Each row was made from one small tree. Brackets hold a mark, then the marks that hang from it, in alphabetical order. Every link used is in the known rows. Write each row's tree.
Known rows:
[nokal [levip batoz fiba]]: [ 0.51  2.71 -3.09 -1.46  0.32 -2.96  0.91  0.12  0.38 -0.09 -1.60  0.79
  0.84  2.48  2.85 -0.93 -1.21 -1.81  2.71 -3.11  1.41  2.66  0.26 -1.12]
[bunu [nokal [levip [batoz gikepev] fiba]]]: [ 0.59  2.50 -1.07  0.05  2.75 -1.27  2.41 -0.19  1.01 -0.11  1.73  1.01
  1.09  1.25  0.52 -0.50 -2.56  1.22  1.19 -3.25 -2.93 -3.07 -4.11 -1.85]
[levip batoz [fiba [zisi pitar]] nokal]: [ 1.25 -5.02 -2.43  1.63  1.48  1.01 -0.76 -3.69  0.08 -2.96 -0.64  3.89
 -0.45 -3.54  0.32 -4.40 -0.98  0.36 -1.41 -3.06  2.27  2.49  3.67  1.19]
[fiba [levip batoz nokal] [zisi pitar]]: [-1.13 -2.36 -0.37  3.52  2.25  3.79  1.31 -1.93 -0.82 -4.12  0.39  1.81
  0.92 -0.60 -3.53 -4.48 -2.18  1.74 -4.20  1.66 -1.34  3.73  3.12 -0.99]
[levip [batoz gikepev] [fiba zisi] nokal]: [ 2.11 -6.52 -1.66  2.79 -0.22 -2.83  1.73 -2.55 -1.22 -2.08  2.04  4.05
  1.40 -1.52 -1.34 -1.79 -4.23  1.21  0.16 -2.63  1.08  0.00  0.43  2.77]
[zamuz [levip nokal]]: [-0.99  0.65  2.76 -2.74 -0.78  3.70 -2.02  0.05 -0.18  0.02  0.10 -1.88
  0.56 -1.79 -0.60  0.50 -0.26 -1.28  0.33  1.64  0.50 -3.22  0.27 -0.94]
[nokal [levip [fiba [zisi pitar]]]]: [ 1.89  3.79 -2.09 -0.40  1.56 -1.78  1.77  0.67  1.99 -0.29 -2.91  1.13
  0.28  1.46  2.82 -0.94 -0.93  0.29  0.19 -0.71  0.39  0.88  0.40 -5.09]
[zamuz disubif [levip [batoz gikepev] fiba]]: [-2.91 -1.91 -2.93 -3.67 -2.45 -3.41 -0.93  2.49 -2.65  3.57  1.13 -1.95
 -0.62 -0.37  0.30  2.29  0.38 -1.08  3.22  1.75  1.17  1.19  0.15  0.70]
[nokal [levip batoz]]: [ 0.91  4.32  1.15 -1.44 -1.31 -0.57  2.59  0.09  1.06  0.01 -0.76 -0.66
  0.76  3.26  1.35 -0.31 -0.39 -0.12  1.76 -2.42  0.40  1.23 -0.48 -3.35]
[zaseket [disubif [zamuz [levip batoz fiba nokal]]]]: [-1.98 -0.87 -0.41  1.53  1.42 -0.88 -3.13  0.53  2.43  2.89  0.14 -3.93
 -1.09  0.54  0.78  2.55  3.79  1.01  0.64 -1.97 -0.98 -0.94  0.20  2.61]
[bunu [nokal [levip batoz]]]: [ 0.11  4.08  1.98 -0.93  2.04  1.82  2.37 -0.60  2.26 -0.83  1.29 -0.48
  1.49 -0.15 -0.29 -1.16 -1.39  1.17  0.21 -3.02 -2.55 -2.80 -3.70 -3.07]
[disubif [zamuz [levip batoz nokal]]]: [-0.95 -0.19  1.11  0.17 -1.65  3.16 -3.56  0.92 -0.70 -0.09  0.59 -1.71
 -1.81 -1.00 -1.07  1.75  3.09  0.68  0.57 -0.23  0.57 -3.55 -1.73  3.07]
[gikepev batoz]: [ 1.40  2.24  7.80 -2.87 -2.62  0.45  2.17 -2.62 -1.48  0.92 -2.02  0.65
 -2.27  0.27  1.16  1.84 -0.79 -2.03  0.82 -1.72 -3.42 -0.28 -2.66  2.50]
[bunu [nokal [levip batoz fiba]]]: [-0.05  2.90 -1.29 -0.85  3.33 -0.23  1.11 -0.81  1.79 -0.91  0.54  0.84
  1.59 -0.60  0.89 -1.49 -1.98 -0.09  0.81 -3.65 -1.90 -1.72 -2.94 -1.19]
[loluk gikepev]: [-0.12  3.29  5.97  1.82 -3.86  0.09  6.49 -3.21 -0.21  0.79 -0.09 -1.14
 -0.59  3.91  1.15  3.87  0.62  0.61  0.59  0.02 -0.71  0.50 -2.06 -3.21]
[bunu [nokal [levip [batoz gikepev] [fiba zisi]]]]: [ 0.89  1.43 -1.15  0.75  3.07 -1.34  3.37  0.14  1.51 -1.06  1.49  1.26
  1.83 -0.23 -1.15 -1.37 -3.62  2.02  0.07 -2.65 -2.81 -2.81 -4.08 -1.87]
[zamuz disubif [levip batoz nokal]]: [-3.21 -2.38 -1.29 -4.43 -2.31  1.44 -1.76  0.61 -1.50  1.95  2.30 -4.03
  0.48 -4.15 -1.72  1.01  0.74 -1.43  1.65  1.30  1.69 -0.71  1.45  0.10]
[disubif [zamuz [levip [fiba zisi] nokal]]]: [-0.20 -1.12 -1.36  0.87  0.10  0.91 -3.83  1.84  0.13 -0.54 -0.54 -0.61
 -0.65 -3.12 -0.61  1.56  1.07  0.18 -0.20  0.99  1.03 -4.09 -1.68  3.28]
[pitar zisi]: [ 6.00  3.29  6.26  0.15 -1.64  1.76  4.34 -3.29  4.78 -2.04 -0.58  2.96
 -1.28  2.10  1.77  2.00  2.37  1.39 -1.42  1.44  1.60 -1.47 -1.48 -1.24]
[zaseket [disubif zamuz]]: [ 0.19  2.79  5.65  3.13 -0.69 -1.62 -0.10  0.09  5.02  3.33 -0.30 -3.60
 -0.97  3.01  2.69  4.32  4.56  2.67 -0.71 -1.85 -2.27 -1.42 -1.52 -0.83]
[zaseket [disubif [zamuz [levip [batoz gikepev] fiba]]]]: [-1.40  0.11  1.35  2.29  0.18 -2.86 -1.37  1.82  2.03  4.08  0.31 -3.31
 -1.88  3.90  0.98  3.98  4.00  2.27  1.19 -1.12 -2.34 -0.72 -1.17  1.31]
[pitar [zisi [fiba [levip [batoz gikepev] nokal]]]]: [ 5.80  2.36  1.90  2.06  0.92  0.45  2.88 -0.47  0.22 -1.23  0.22  3.08
 -0.80  5.04 -0.68  1.21  1.21 -0.50 -1.84  2.47 -0.62 -1.33 -0.78  1.22]
[zamuz disubif [levip fiba]]: [-2.90  0.37 -2.41 -4.90 -1.52 -2.40 -2.46  2.49 -0.62  3.25 -0.63 -2.93
  0.31 -2.87  2.00  2.44  0.87 -2.95  2.37  2.72  2.07  0.34  0.58 -0.38]
[bunu [nokal [levip batoz [fiba zisi]]]]: [ 0.26  1.82 -1.41 -0.16  3.57 -0.28  2.00 -0.44  2.20 -1.88  0.37  0.83
  2.30 -2.24 -0.70 -2.46 -2.88  0.88 -0.22 -2.83 -1.45 -1.42 -3.05 -1.31]

Write each row's tree:
[ 0.52 -4.17 -2.39  0.17  0.16 -0.77 -1.74 -3.54 -0.64 -1.84  0.57  2.75
  0.72 -2.29  1.78 -2.07 -1.78 -2.18  1.21 -4.30  2.53  1.79  2.15  4.13]  [levip batoz fiba nokal]
[ 0.89  1.46 -3.05 -0.57  0.65 -3.16  2.28  0.22  0.97 -1.25 -1.81  1.24
  1.61  0.59  0.93 -2.00 -2.31 -0.68  1.32 -2.05  1.74  3.02  0.54 -1.36]  [nokal [levip batoz [fiba zisi]]]
[ 5.61  4.01  2.34  0.97  1.50  1.30  1.57 -0.58  1.75 -1.35 -1.13  2.18
 -0.33  3.13  0.57  1.12  1.66 -1.84 -2.54  3.14 -0.07 -1.49 -0.27  0.69]  [pitar [zisi [fiba [levip nokal]]]]
[-1.29 -3.28 -0.28  3.33  1.14  1.47  1.94 -1.62 -0.64 -4.58  1.42  1.05
  4.00 -1.85 -4.55 -3.60 -4.83  0.15 -2.91  1.80 -0.59  3.09  1.38  2.36]  [fiba [levip batoz nokal] zisi]
[ 1.95  0.29  1.55  1.15  0.46 -0.59  0.09 -1.43  2.00 -1.13 -3.21  3.25
 -0.70 -0.82  3.05 -2.05  0.04  0.70 -1.56 -0.30  1.35  2.02  1.60 -2.26]  [levip [fiba [zisi pitar]]]
[-2.39 -3.44 -4.36 -3.53 -0.17 -1.43 -1.99  1.30 -0.37  1.42  0.65 -2.66
  1.74 -6.66 -0.96  1.10 -1.57 -1.98  0.69  2.96  2.16 -1.53  1.45  0.33]  [zamuz disubif [levip [fiba zisi] nokal]]
[-0.04 -2.91 -1.82  1.93 -0.78  0.06 -2.63  1.71 -1.50 -0.34  0.89  0.28
 -1.36 -1.12 -2.03  1.35  0.84  1.73  0.49  0.22  0.53 -3.35 -2.12  4.26]  [disubif [zamuz [levip [batoz gikepev] [fiba zisi] nokal]]]
[ 0.72  5.62  2.30  0.93  1.37  2.88 -2.76  1.72 -2.41  1.50 -4.04  0.83
 -2.90  5.83  2.70 -2.47  4.21 -1.68 -2.35  0.88 -1.69  3.85  3.23 -3.39]  [zisi [fiba [levip batoz]] pitar]
[-3.56 -3.85 -5.45 -4.43 -0.58 -1.31 -3.30  0.53 -2.10  1.88  1.34 -2.49
  0.58 -4.83 -0.16  0.39 -0.07 -3.13  2.46  0.50  2.88  0.52  2.35  2.37]  [zamuz disubif [levip batoz fiba nokal]]
[-0.30 -0.39  2.14  4.26  0.43  1.50  3.60  0.00 -1.35 -2.51  0.15  2.37
 -0.22  3.76 -3.11 -2.73 -1.50  3.73 -3.26  2.83 -2.79  4.01  1.04 -2.52]  [fiba [levip [batoz gikepev]] [zisi pitar]]
[-2.32 -5.79 -4.99 -2.23 -1.08 -2.68 -0.44  1.52 -2.33  1.67  2.61 -1.36
  0.91 -4.25 -2.78  0.90 -2.00 -0.25  1.59  1.86  1.65 -0.65  0.88  1.69]  [zamuz disubif [levip [batoz gikepev] [fiba zisi] nokal]]
[-0.73 -2.49 -2.17  0.88 -0.19  1.32 -3.86  1.30 -0.70 -1.14 -0.25 -0.34
 -1.01 -3.04 -1.56  0.25  1.37  0.39  0.18 -0.04  1.82 -2.16 -0.93  4.83]  [disubif [zamuz [levip batoz [fiba zisi] nokal]]]
[ 2.37 -5.86 -1.75  3.16  0.54 -0.79  1.25 -2.67 -1.28 -1.72  1.15  4.59
 -0.97 -0.40 -0.41 -2.44 -2.04  2.39 -0.76 -2.73  0.49  0.49  1.81  0.25]  [levip [batoz gikepev] [fiba [zisi pitar]] nokal]
[ 4.92  4.38  2.66  0.82  0.71  1.12  2.08 -0.32  1.23 -1.43 -2.04  2.42
 -0.71  4.39  0.47  0.15  2.54 -1.48 -2.07  2.73  0.65  1.41  0.05  1.28]  [pitar [zisi [fiba [levip batoz]]]]
[ 2.14 -2.81 -1.05  1.65  1.80  0.54 -0.83 -2.97  1.33 -1.98 -1.15  3.35
 -0.05 -3.64  1.76 -2.32 -1.50  0.41 -1.94 -1.31  1.29 -0.48  2.54 -0.93]  [levip [fiba [zisi pitar]] nokal]
[-1.17  0.23  1.56  3.07  1.22  2.98  2.00 -0.67 -0.44 -3.51 -1.27  1.72
  0.28  1.54 -2.41 -4.45 -0.89  1.91 -3.75  2.51 -1.19  5.78  2.65 -1.97]  [fiba [levip batoz] [zisi pitar]]
[-1.15 -1.46 -2.29  0.10 -0.50  1.30 -4.71  0.89 -1.15 -0.18  0.01 -0.50
 -1.74 -1.74 -0.01  1.27  2.37 -0.47  1.26 -0.84  1.29 -2.50 -1.13  4.90]  [disubif [zamuz [levip batoz fiba nokal]]]
[ 1.27  1.96  1.28  1.73  0.25 -0.64 -1.25  1.94 -3.42  0.98 -0.22  0.33
  1.01  4.69 -0.11 -0.06 -0.90 -2.52 -0.82  0.46 -2.08  0.19  0.50  1.03]  [zisi [fiba [levip [batoz gikepev] nokal]]]
[-3.19 -5.29 -5.45 -3.43 -0.29 -1.15 -2.05  0.89 -1.44  0.78  1.10 -2.09
  1.50 -6.61 -2.08 -0.64 -1.23 -1.94  1.13  1.60  3.32  0.92  2.44  2.36]  [zamuz disubif [levip batoz [fiba zisi] nokal]]
[-2.51 -0.57 -0.19 -4.40 -1.98  1.02 -1.72  1.06 -0.21  2.59  1.80 -4.45
  0.83 -4.33 -0.47  2.85  0.54 -1.48  1.13  2.73  0.72 -3.13  0.32 -1.72]  [zamuz disubif [levip nokal]]
[-0.38  1.91  2.71  3.09  1.40  2.61  2.02 -0.11  0.88 -2.79 -1.63  1.32
  0.71  1.40 -1.20 -2.55 -1.19  1.80 -4.28  3.89 -2.03  3.31  1.48 -3.74]  [fiba levip [zisi pitar]]
[-2.70 -4.49 -5.04 -3.20 -1.43 -2.55 -1.70  1.11 -2.99  2.74  2.86 -1.82
 -0.06 -2.53 -0.87  2.03 -0.86 -1.42  2.93  0.84  1.02 -1.13  0.76  1.80]  [zamuz disubif [levip [batoz gikepev] fiba nokal]]
[-1.43  2.72  4.29  1.27 -0.09 -0.37 -1.63  1.62  3.92  3.73 -0.58 -5.06
 -1.23  2.38  1.31  4.08  4.93  2.01 -0.02  0.18 -2.08 -1.93 -1.25 -0.68]  [zaseket [disubif [zamuz levip]]]
[-3.48  0.14  0.65 -4.73 -3.29  0.44 -0.97  1.87 -1.08  2.67  0.55 -3.92
 -0.04 -2.04 -0.55  1.26  1.98 -0.98  2.04  2.21  1.87  1.37  0.86 -0.93]  [zamuz disubif [levip batoz]]
[ 1.35  4.94  1.70  1.16  2.51  3.35 -3.25  1.39 -1.78  1.43 -3.05  0.54
 -2.06  4.14  2.72 -1.24  2.94 -1.93 -2.86  1.41 -2.71  0.25  2.79 -3.85]  [zisi [fiba [levip nokal]] pitar]
[-0.62  1.89  0.20 -0.32 -1.06  0.43 -4.26  2.38  0.05  0.87 -1.60 -0.96
 -1.93  0.01  1.69  2.69  3.10 -0.35  1.16  0.76  0.95 -2.61 -2.28  2.53]  [disubif [zamuz [levip fiba]]]
[-3.07 -2.10 -3.56 -3.74 -0.63 -0.59 -1.78  1.66 -1.13  1.77 -1.19 -1.80
 -1.13 -3.88 -0.22 -1.12  1.77 -0.67  0.82  2.33  2.70  3.42  2.76 -0.83]  [zamuz disubif [levip batoz [fiba [zisi pitar]]]]
[ 1.73  3.76  1.72 -0.31 -2.12 -2.18  4.26  0.94  0.08  0.91  0.68 -0.02
  0.33  5.57  0.82  1.20 -1.07  1.45  2.24 -2.11 -1.12 -0.27 -1.95 -4.09]  [nokal [levip [batoz gikepev]]]
[-1.27  0.78  2.23  2.50 -1.37 -0.96  2.39  0.08 -2.18 -1.24  1.62  1.06
  1.13  5.49 -1.24  0.01 -2.47  0.22 -0.03  1.08 -2.60  3.13 -0.82  0.88]  [fiba [levip [batoz gikepev]]]
[ 1.96 -2.91  3.51  1.84 -2.78  0.30  2.18 -2.89 -1.00 -0.67  3.41  1.79
  0.08  1.73 -0.78  0.59 -1.67  1.80  0.59 -2.99 -0.61 -1.84 -0.91  0.21]  [levip [batoz gikepev] nokal]
